Every row comes from one small tree of marks. The marks that hang from a mark follow it in brackets, in alphabetical order. Every link used is in the known rows. Which tree was each row made from?
Known rows:
Z{J L}: [  9   2  13  -4 -25  10 -36 -37  19 -17 -11   5  22  -6  16   7  10   0
 -30 -30 -15  -5]
S{L{J}}: [ 33  13   3  -4 -39 -18 -19  -8  35  12 -25 -18   5   8 -15  -1  -1 -16
   0  12 -10 -13]
K{S Z{J{C R}}}: [ -3  -7  13 -17  34   6  18  -5 -27   1  35 -24 -13  -3  12  18   3   9
 -12 -13  18  14]
J{R}: [  5   1 -18  -3 -16  -4 -16  28  21 -34  -8  -7 -15   5 -14 -14   3   4
 -29 -13  -9   0]
L{J{C K R} Z}: [  1 -20 -41 -16   9  14   8  36  12 -30   1  -7   5   7 -10  -4 -20  10
   2  24  20 -33]
C{J}: [ 19  14  13  -1 -27 -16 -16  18   9 -10 -18   0 -21   1   2 -38 -25 -12
 -28 -26 -25   5]
K{Z{J L}}: [  7  18  30  -6  -9  11 -29 -43   7  10   6   6  20 -11  13  25  10 -10
  -8 -25  -1   0]
L{J{K{Z} R}}: [-12  -3  -7  -3  -9  12   4  -6   1  20  -6  -2  -3   0 -38  30  -8   3
  14  35  14 -29]
K{Z{J{C}}}: [ 29  -4  22 -12   5   0 -15   3   4  -4  13 -18  -5  -8  21   1 -10  -8
 -22 -12   6  17]
Z{L}: [ 18  25  12   5 -25  -8 -33  -9  42 -22 -16   2   5   5   5  -1   7 -14
 -20 -26 -22   2]
S{C L{J}}: [ 24  23 -12  -4 -28 -36  18 -22  44  12 -25 -23   8  25  -8 -10   7 -21
   8  15 -17   2]
L{J{C} Z}: [ 49  10 -15 -24 -11 -19  -4  23  36 -25  -7 -32  -4   0  -1 -19 -30 -17
  -6 -10   8 -11]
K{J{C}}: [ 39 -15   1 -15   3 -11 -10   7  36 -20 -16 -26  -8  -2  21  -5 -20 -12
 -32 -21 -17  17]
C{J{K}}: [ -2  -2   9  17 -23   3 -19  18  -2   1 -20  19 -18  -1  -4 -28 -21   2
 -14   0 -20 -10]
C{J{K{S} L R}}: [-40 -34  -4  25 -14   1   6  -7 -38  15  -6  28  -3 -15 -19  -8 -19  21
   0   8 -11   6]
L{Z}: [ 37  24 -15  -2 -22 -12 -31  30  23 -20  -1  -8 -19 -14 -12 -30  -5 -10
  -9 -33   3  -2]
S{K{Z}}: [ 26  43  28  -1   0 -11  -8  10  -9  10   1  -6 -20 -14 -12   0  22 -15
  27 -18  13  13]
Z{J{C K L R}}: [-24 -80 -24  13 -10  21 -19   2 -13 -29  -4  20  29 -14  11   1 -10  30
 -29  23   1   8]
K{S{C} Z}: [ 18  51  17   6   6 -40  33 -24   6  33  15 -27 -36   3 -16   2  12 -20
  18 -19  -3  31]
Z{J{C K{S} R} L}: [-38 -29   1   3  29  34   6 -25 -17 -20  17   8  19   8  25  30  16  30
 -16   3   0 -13]
K{S Z{L{J{C R}}}}: [ -5  24  20 -24  29  -6  35 -31  10   3  16 -26   9  18   3  44  -6 -13
  13   3  11  -5]

Write each row's tree:
[  4   0   3 -29  55  10  26  16 -14  -9   8 -13   1  -3  20  21  12  -5
  15  -9  20  14] : S{K{J{C R} Z}}
[-39 -28   0  18 -10   8  -5   9 -30  19  -3  42   9 -15 -16  -2 -25   5
   7  21   2   7] : C{J{K{Z} L R}}
[ 25  43  28 -10  -5 -10   4 -13  -4  38 -10 -12   8  -1 -14  18  23 -22
  52  14  19  -7] : S{K{Z} L{J}}
[ -2 -54  -4  27 -49  11 -44 -31  -9   8 -20  23  20 -35 -13   1  -6  20
 -19   8  -8   5] : Z{J{K L}}
[  6 -15 -14 -26  39   8  19  21  -2 -36  -8 -16   3   1  24   3  11   6
  -6 -15   4   9] : S{K{J{C R}}}
[  6   5  19   5  -2  -1  10 -38  20   7  -9 -16   9  12   1  32  -8  -1
   7  16  -9 -18] : Z{L{J{C K{S}}}}
[ 14  14 -28  -5  -4  -7  -1  -5   9  -1   8   2  17   1  18 -28  25  -6
   6 -17   4   4] : S{C L{Z{J}}}
[ 14  38  -3   8   2 -25  18   9  11  -3 -11  -2   1  17  11 -24  47 -13
  30  -3  -8  21] : S{C K L}
[-14 -41 -38  -8  21  36 -12  37 -15 -41  19  11  10  -6  15 -12  -2  27
 -18   5  20 -19] : L{Z{J{C K R}}}
[-37 -24 -23  16  -3   7   5  11 -46  12   9  33   2 -26 -19 -19 -21  20
  14  -5   7  -4] : C{J{K{S} L{Z} R}}
[ 15  -3  12  20   4  -7  -2  14   5  -2   4 -16 -31   1  -2  -3  -3   7
  -7   5  -7   8] : J{C K{S}}
[-29 -38  -8  10  27  28   4   5 -27  -1  20   4   8   9  19  12  23  29
  -5  26   6  -6] : Z{J{C K{S{L}} R}}
[  5  24  28  23  -4  -3  -6 -11 -14  44  13  -5 -36 -15 -30  20   7   0
  21   4   7   4] : J{K{S Z}}
[-10 -29 -21   0   3  13   6  24  20 -14 -10  -2  17  28   1   8  -2   7
   1  54   2 -24] : S{L{J{C K R}}}
[-33  25   8 -12  33   1  41 -62 -16  15  28  -5  15   9  11  34  31   1
  10 -21   4  11] : K{S{C} Z{J{R} L}}
[-33 -35 -35  13 -16  13 -13  31 -25 -11  -4  47  16 -21 -12 -30 -28  13
   2   2   4  -9] : C{J{K L{Z} R}}
[-32   1   5   5  10  17   2  25 -25  11   5  27 -14   3  -9  -5 -14   3
   3  13   3 -13] : C{J{K{Z} R}}
[-47  12  -9  12  27   4  37  18 -17  24   9  35   6  30   8 -12  11  -6
  30  34  -2   1] : S{C{J{K{Z} R}} L}
[ -3  53  29   5  19 -35  44 -15 -16  53  16  -4 -18  19  10 -14   7 -27
  31  -9 -10  28] : K{S{C{J} L} Z}
